Known rows, with every way that one mark hangs from another:
(W (V (Y A))): [ 5.1 -4.7  7.1 -1.3  1.9  2.6 -1.5 -2.2 -6.2 -3.0  1.2 -4.9  0.5 -1.3
 19.4 -6.2 22.9  4.2 -9.4  6.5 -6.8 -5.0  2.6 -3.6 -3.1  4.3 -2.0  3.3]
(A (V W (Y (R (H T))))): [  3.0 -18.7   0.4   5.7   5.0  -8.3   1.1  -4.4  -5.4   3.4  -4.0 -10.9
   6.4  12.7   4.1   5.6  -1.3   8.2  -8.8  -2.2   3.5 -12.5  -1.5  -1.2
  13.1  -3.6  -0.6  10.5]
(Y (R (H E T) W)): [  3.8  25.5  -4.1   1.6  -2.9  -6.3   2.7   3.0   4.9  -4.7   0.4  -1.1
  12.4  11.5 -19.2   0.5 -25.7  -2.4  -1.3  -3.5   5.4   3.1   7.1   1.7
   4.8   0.3  -8.0  -1.4]
(V (W (Y R))): [  4.6 -23.4  -1.9   2.6  11.0  -0.4  -4.4  -2.1 -10.0  -4.2  -6.0  -4.1
  -8.1   6.5   5.3   4.7   8.8  -0.1  -5.2   1.0  -8.0 -24.9   4.7  -2.9
  12.5  -3.6  -7.0  10.0]
(Y A R): [  3.3   6.1  -4.8  -9.9  -0.2   2.2   6.6   9.8   9.3 -25.0  -2.9   2.3
   1.6  -6.8  -6.2  12.3 -12.3   1.3   1.2  -2.7  -3.0  -2.9  -0.9   9.0
 -27.0  -7.4 -18.0   1.5]
(H E T (W V)): [  9.4   6.3   6.1  -4.0   9.3 -18.6  -8.2  -1.7   2.1  16.8   5.1  -8.0
 -12.2   0.8  -4.4  -7.1 -11.6 -15.8  -0.8   9.7  -6.6  60.4  -6.3  -7.1
  -6.6   5.4 -10.5 -10.5]
(H W Y): [  3.1  -5.7  -9.9   0.0  -1.5  -3.0  -8.2  -3.4  -0.6  12.3   1.3  -5.3
  -4.6 -10.6  10.3 -19.5  -3.3  -2.5   4.1   1.5  -1.0  20.0  -3.3  16.0
   2.3  -0.5  -9.1  -5.6]
(W (Y A R V)): [ -1.0  -4.8  -1.7  -9.8   0.7   8.9  12.7  11.8   6.7 -17.7  -3.9   6.9
  -5.0   2.1  -7.5  13.2  10.4  12.0   2.9   3.5 -11.7 -21.8   1.3   5.6
 -10.9  -4.4  -5.0   2.7]
(W V (Y A (R H))): [  2.9  -2.6   3.2  -4.1  -7.1  14.5  13.8   6.2  -2.6  -4.3   0.2   8.7
  -0.7   5.4   2.9  -3.1  17.0   2.7  -0.9  10.5 -13.8 -22.2  10.0 -14.8
   6.5   5.4   5.7   5.0]
(H E T W Y): [  8.3   1.1  -7.8   0.3   8.0 -26.3 -11.9   1.5   2.9  21.8   5.5 -11.5
 -11.2 -14.4  -6.4  -9.5 -15.0 -19.3   6.5   5.9  -0.2  58.1 -10.6   3.6
 -15.9   8.0  -2.7 -17.7]
(Y A (R H) (V W)): [ -7.0  19.3   2.4  -3.5  -5.1  -4.1  18.8  12.6  12.6 -24.3  -1.2   3.7
   3.3  -0.9 -24.6  21.6 -23.0  13.1   4.9  -3.6   1.1 -26.7  -2.7   6.2
  -7.1 -16.8  -0.1   7.4]
(T (E (H W (Y (A V) R)))): [ -0.2 -18.7  -0.3   1.8  -2.9  33.1   4.7  -1.9  -7.7   2.3   2.0   0.1
  -8.0  -8.8  11.2  -5.6   5.6  -1.2   8.1  -1.0  -0.9   5.2  -8.8  -7.5
   4.5   2.7   3.7  -5.6]
(H T): [  2.4   6.1   0.2  -5.8   3.1  -1.9 -10.4  -1.8   7.9  -0.9  -8.7  -1.6
 -11.0  17.2   1.9  -1.2   1.1  -9.7  -8.9   1.2   1.8  23.0   1.2   4.6
 -16.0   1.9 -21.4  -1.1]
(A V): [  9.4  -7.1  -0.5  -0.3  -3.5  10.7   0.0  -5.1  -1.9   5.1 -11.1  -0.9
  -0.2  22.7  12.5  -6.2   6.7   9.2  -5.4   0.1   0.0   5.8  -0.4  17.1
  15.3  -4.2 -18.3   5.6]
(A (V W (Y (R (H E T))))): [  6.5 -18.9   0.6   6.6   7.2 -12.3   0.3  -3.5  -6.3   5.4  -1.3 -12.0
   6.1   9.1   1.6   7.0  -3.5   6.2  -7.0  -1.1   2.6  -7.0  -3.5  -0.7
  10.7  -2.2   1.3   7.7]
(V W (Y A (R (H (E T))))): [ -5.0 -18.5   1.3   4.0  12.3 -20.3  -3.7   1.8  -6.5 -12.8   7.6  -7.4
   3.6 -16.1  -1.0  19.5  -0.9   0.1  -3.3  -7.1   3.9 -28.0  -3.6  -8.4
 -12.9  -2.8   8.8   7.3]
(H (E T)): [  8.1  -5.2   0.8  -1.5   4.8  -7.0 -14.1  -0.4  -3.2   3.5  -3.9   4.2
 -13.2   6.3   6.1   3.2   9.3  -8.8   2.3  -1.3  -0.2  20.4  -5.1   9.2
  -8.7   4.7 -10.9  -5.2]
(H (E T) (Y R V)): [  8.5   0.5  -7.8   2.2  -1.9 -17.5   0.0  11.4   0.5   3.2  -4.9  -2.8
  -8.4  -9.7 -10.4   7.0  -1.2  -0.6  13.0   4.1  -2.0  12.0 -10.7   8.2
 -11.9   4.7  10.0 -10.8]
(W (V (Y R))): [  9.3  -6.4   3.8   0.1   1.7   2.3  -1.8  -2.4  -5.1  -3.4   0.5  -7.8
   4.1   1.5  15.0  -7.6  15.3   5.7 -10.2   8.3  -8.3  -6.3   4.7  -4.0
   2.1   4.5  -0.8   4.7]
(V Y): [  2.7 -13.2  -1.3  -1.3   8.4  -0.2 -13.9  -5.6  -1.1  -6.0   3.3  -6.7
   3.5  -2.4  18.8  -3.0  16.7   6.2 -11.3  -2.1   0.7  -9.6   1.6  13.9
 -12.1   1.3  -8.7   3.3]
(R H (W Y)): [ -6.4  18.2  -0.5   5.7  -7.9  12.4   2.5  -6.1  -6.9   7.3   0.0   9.0
  12.6  24.7   0.3 -14.4   5.8   6.2  -4.4  -6.3   6.0 -28.1  16.8   4.1
  36.9   3.0  -4.1   4.8]
(R (H E T) (W V) (Y A)): [ -5.6  41.5   4.0  11.2  -4.9 -13.9   9.8  -0.2  -4.5  12.9   2.4  11.9
  32.8  15.2 -18.9 -12.8  -9.4  -7.6  -3.3  -4.3  10.5 -12.5  14.3 -11.3
  20.9   8.1  22.3  -5.1]
(T (H E (W (Y R)))): [  7.8  -8.3  -0.4  -4.8   0.3  15.3  -7.5  -6.2   8.1   9.1   4.4   5.5
  -6.8 -14.4  -1.1   6.3  -2.6  -1.3   8.2   5.9  -5.2  24.9   0.4   4.1
   1.5  -0.6   6.1  -3.1]
(E (H (W V) (Y R)) T): [ -8.0 -35.0   0.0   1.0 -20.3  -3.5  -6.5  -2.4 -11.6   0.4 -10.2   8.1
 -17.9  -1.2  17.4  -1.0  17.9  -5.1   9.7  -3.2  -1.8  -2.1  -9.3 -27.4
   4.7   7.4  20.4   0.6]
(V W (Y (R (H T)))): [ -1.7 -16.2  -0.8   6.0  12.0 -15.6  -8.2  -3.7  -4.4  -7.5   5.1 -12.8
   5.7  -4.4   0.7   8.8  -4.1   1.2 -10.6  -3.7   3.7 -26.2   1.8  -6.3
  -3.6  -2.7   3.7  10.0]

Rows:
[ -7.6  12.2   4.4  -4.0  -8.8   5.2   1.3  -2.6   7.7  10.3   4.8   9.3
  -4.4  14.5  -1.7 -12.0  -2.6  -7.0  -2.2   3.2   0.7  10.0   6.5  -7.3
   5.5   2.3  -3.7   1.4]
(R (H T (W V (Y A))))
[ -0.7   6.1  -1.2   5.3   3.6  -3.1  -1.2  -1.9   0.3  -2.8  -9.3   7.1
  15.9  13.0  -3.3  -5.7   4.4   8.2  -5.5  -2.6   0.9 -30.2   6.4  17.1
   9.9  -8.1   7.1   5.6]
(R (Y (V W)))
[ -1.6 -23.1  -0.5   1.8  17.2 -16.7  -3.5   1.2  -7.2 -18.1   4.6 -13.4
   3.7 -17.6   4.0  18.1   1.2   4.4  -7.5  -5.3  -0.7 -28.2  -3.1  -3.7
 -15.1  -5.6   0.1   8.9]
(V W (Y A R))
[ -4.4  27.7   0.3  -7.2  -2.1  -3.9  21.6  14.5   8.6 -27.8  -5.7  -0.3
   8.5   1.0 -23.7  19.4 -17.9  18.5   4.4  -4.9  -1.4 -14.3  -2.2   9.9
  -6.6 -12.8 -10.6   0.9]
(Y A (R W) V)
[ -2.3 -16.2   0.8   6.8  14.9  -5.4  -5.9  -3.8  -5.6  -5.0   7.2 -13.1
   4.1  -6.3   0.7   7.6  -2.9  -0.1  -9.0  -3.0   4.0 -24.3   1.1  -8.9
  -1.5  -0.9   4.7   8.2]
(V W (Y (R (H (T E)))))
[ -0.7   4.7   8.6  -4.8   9.0  14.4  -0.6  -4.8   1.1  15.6   2.3  -5.7
 -15.6   7.7   1.9 -13.5  -2.9 -13.3  -2.7   8.4  -4.4  45.9  -3.2 -14.0
   2.6   5.2 -15.9  -6.3]
(H (T E) (W V))
[ -1.5  -4.7   9.8  -2.4   4.2  48.8   2.1 -10.3   2.3  13.4   9.0   1.9
  -8.9 -17.8  10.0  -1.6   9.8  -0.9   6.1   7.0  -1.3  24.2  -1.7  -9.4
   8.7   2.9   7.1  -3.7]
(T E (H (W (V (Y A)))))
[ -9.4  36.9   2.6  11.0 -11.6   2.5  12.4  -3.6  -7.3   6.4  -0.9  16.2
  37.0  18.0  -6.9 -20.0  -1.4   3.6  -5.0  -7.4  10.0 -39.3  19.4  -2.6
  34.0   2.4  17.6   3.4]
(R H (W V) (Y A))
[  0.9 -24.4  -7.2   1.0 -14.9   2.2  -7.9  -3.1  -4.4  -5.4  -2.5   0.9
  -4.9  -9.6  13.5  -6.3   0.9   0.1   5.3  -3.4  -2.1  -1.9  -5.9  -4.7
  -0.7  -0.3  10.2  -1.1]
(E (H W (Y R)))
[ -4.4 -18.3   2.6  -4.1  -9.7   0.6 -12.9  -7.1   0.3  -5.3  -4.8   3.5
 -13.5   7.2  12.2  -1.1   3.2  -5.9  -2.2  -4.6   0.4  14.9  -5.6 -10.5
  -6.7  -0.3  -2.0   0.3]
(E (H T W))
[  2.8   1.9  -5.9   2.4   5.3  12.7  -4.3   0.7   0.3  14.8  -4.1  -7.9
 -12.9   0.1   3.3 -11.6   7.0 -15.6   0.3   5.7   3.3  25.6  -3.1  -1.9
 -12.0  11.5  -5.4 -11.4]
(H (T E) Y)
[  4.1  17.0  -5.7   4.4  -9.6   0.2  -3.4   1.8   4.5   8.5   6.9   6.1
   3.8  -4.5  -0.4 -10.1  -5.9  -5.8   4.9  -0.6   6.9   2.5   1.7  16.0
  -3.4   2.9   3.7  -6.5]
(R (H E (Y A)))
[ 1.2 -5.3  3.2 -5.5  3.7 -2.4 -1.0 -2.8 -0.5 -1.1  6.6 -5.4  0.1 -7.7
  9.8 -8.0 -1.0  2.8 -3.2  3.8 -7.3 14.5 -1.4  0.1 -1.2 -2.3 -9.2  1.6]
(H (W (V (Y A R))))
[ 13.1 -10.2   1.4  -3.0   8.2  -5.9  -1.4   0.9  -5.3  10.9   9.2  -2.9
  -6.0  -7.6   0.7  -7.8  -1.4  -3.8   4.1  11.4 -16.4  26.5  -1.2  -3.1
   8.4   3.9  -1.8  -5.8]
(H E (W V (Y R)))
[ -5.4 -15.8   0.0   1.8 -12.5  -6.4  -3.1   1.9  -2.2  -8.4  -9.8   0.5
 -13.6  -1.7   6.2   8.5  11.6  -2.3   2.5  -2.8   1.7  -7.6  -9.2 -13.6
 -12.1   1.2  15.6  -1.6]
(E (H T (Y A (V W))))
[ -9.0 -16.3   6.5  -7.2  -7.5  14.0  -5.5  -5.2   0.6   6.1  -9.2  15.1
 -20.2   4.1  11.3   8.4  22.5  -3.7   6.6   0.0  -0.6   9.8  -1.6 -12.4
   1.6   3.6   2.8   3.5]
(E (T (H (W V (Y A)))))
[ -5.8   1.0  -1.2  -0.7   4.1 -11.7   0.6   3.5  -1.0 -13.7   8.2  -2.1
  12.8 -10.3  -2.4  11.1  -0.7   5.1  -2.2  -8.4   6.1 -18.0   0.3  -0.3
 -14.3   1.9   2.7   0.6]
(V (Y A (R (H (E T)) W)))
[ -2.6   9.4   1.7  -5.8   3.5  -7.9  16.5  13.9   8.5 -28.2  -5.4  -2.6
  -2.0  -5.0 -20.0  25.6 -16.1  13.6   3.8  -1.9  -4.5 -18.3  -6.8   6.8
 -14.1 -16.6  -7.1   5.8]
(Y A R (V W))
[ -7.2 -13.9  -0.4  -3.2  -9.2   9.6 -11.3  -6.7   1.6  10.4 -10.3  10.5
 -18.1   0.4  11.3   2.7  15.4  -5.2   8.2  -2.5   5.0  15.2  -3.6  -2.8
   0.5   3.4   3.1   0.2]
(E (T (H W Y)))
[-12.0  15.6   4.4  -4.7  -3.8  18.6   5.2  -0.6  11.2   8.8   7.5   9.9
  -6.9  11.6  -8.7  -7.2  -6.8  -4.5   2.4   0.3   4.0  10.5   2.3  -1.2
   2.5  -0.1  -5.6  -2.0]
(R (H (T E) (W (Y A V))))
[  1.1  12.3  -7.8  -0.1  -1.9 -15.9   7.8   9.4   1.0  -1.4  -7.4  -8.8
   0.4  -5.2 -10.8   1.6  -7.5  -9.8   1.4   2.9   1.3  13.7  -1.0 -11.6
 -16.6   7.5  -0.3  -7.9]
(H T (Y A (R (W V))))
[  0.1  -2.6  -3.0   3.5   2.3  -1.6   2.4  -1.2  -2.9  -2.1  -8.6   9.4
  18.7   8.4   2.6  -3.9   5.2   1.9  -4.6  -5.8   2.7 -23.6   4.8  11.9
   2.5  -5.1   3.6   4.7]
(R (Y (A (V W))))
[ -3.3 -24.3   2.7   3.1  17.8 -14.2  -8.7  -3.6 -10.1 -10.4   4.2 -11.9
  -0.2 -13.4  13.3  11.9  13.3   2.9  -9.6  -5.8   1.2 -25.4  -3.3  -0.1
  -9.5  -4.1  -2.2   8.1]
(V W (Y A))
[ -2.0  24.2   1.6  -0.8  -7.0  -5.1  14.4   8.9  -0.4 -11.7   1.2   5.8
  10.8   0.8 -16.0   8.4 -15.9   0.1   4.9  -4.4   2.6  -7.9   3.4  -8.4
   1.4   0.1  -0.4  -0.8]
(Y A (R (H (E T)) (W V)))
[ -5.1   7.7   6.2  -4.1   4.0  -3.7   9.0   6.8   4.2 -17.3  -6.1   0.1
  -7.9   1.4  -6.6  17.2   0.9  11.9   0.8  -2.6  -1.8 -13.9  -6.7  12.0
  -6.0 -14.4  -9.7   4.9]
(Y A (V W))
[ -4.2  25.4  -2.0  -0.2  -8.4 -12.9   1.5   4.5  13.0  12.7   9.4   3.0
  -1.9  -4.6 -15.8  -5.4 -20.2  -7.2   8.0   1.1   7.1  26.2  -5.0   8.0
  -9.2   0.0   4.8 -10.4]
(R (H E T W (Y A V)))
[ -6.0  23.0   5.8   5.8  -8.8   6.0   7.0  -5.0  -7.3  14.8  -2.2   5.6
   7.6  31.0  -3.2 -15.8   8.4  -1.1  -7.6   1.8   2.7 -14.0  17.1 -17.4
  37.4  10.1   2.9   3.0]
(R (H T) (W V Y))
[ -0.9   2.2  -3.7   2.0   2.7  -3.0  -3.8  -2.5  -0.5  -9.9   6.7  -6.2
  17.4  -0.9   2.5  -0.7  -2.1   9.4  -8.4  -5.8   5.0 -22.8   6.8   6.3
  -0.5   0.5  -2.0   4.6]
(V (Y (R H W)))
[ 10.8   6.0  -3.4   2.5  -6.2   8.2   1.4   0.0   3.0   7.3   0.0  -0.2
   1.7 -22.3  -4.0   7.7  -1.7  -1.9  10.1   6.3  -0.6  15.0   0.0  -1.5
  -0.4   4.5  17.9  -7.3]
(T (H E (Y A (R (W V)))))
[ 12.0  -3.5  -9.6   2.8   5.5 -15.1 -11.1  -0.7  -3.0  18.8   8.4  -8.5
  -5.0 -21.3   3.6 -15.1  -9.5  -8.5   9.0   4.0  -3.1  38.5  -8.5  17.0
  -2.3   3.2  -2.7 -14.1]
(H E W Y)
[ -9.7  26.6  -1.5   3.1 -11.6   4.4   2.7  -3.7  12.1   5.8   2.8  18.5
  24.6  15.2 -11.0 -18.4 -13.2   8.5  -0.2  -5.0   8.3 -21.3   9.8  21.2
  16.6  -9.1  12.0   3.5]
(R (H W) (Y V))
[ -3.9   3.3   2.4  -1.6  -1.0  45.0   7.3  -3.6   8.1  14.1   5.6   3.1
 -11.0 -24.4  -0.3   1.2   2.4   2.2  15.4   5.3   2.0  23.4  -7.0   1.8
   3.1  -0.4  11.4  -9.2]
(T E (H W (Y A V)))
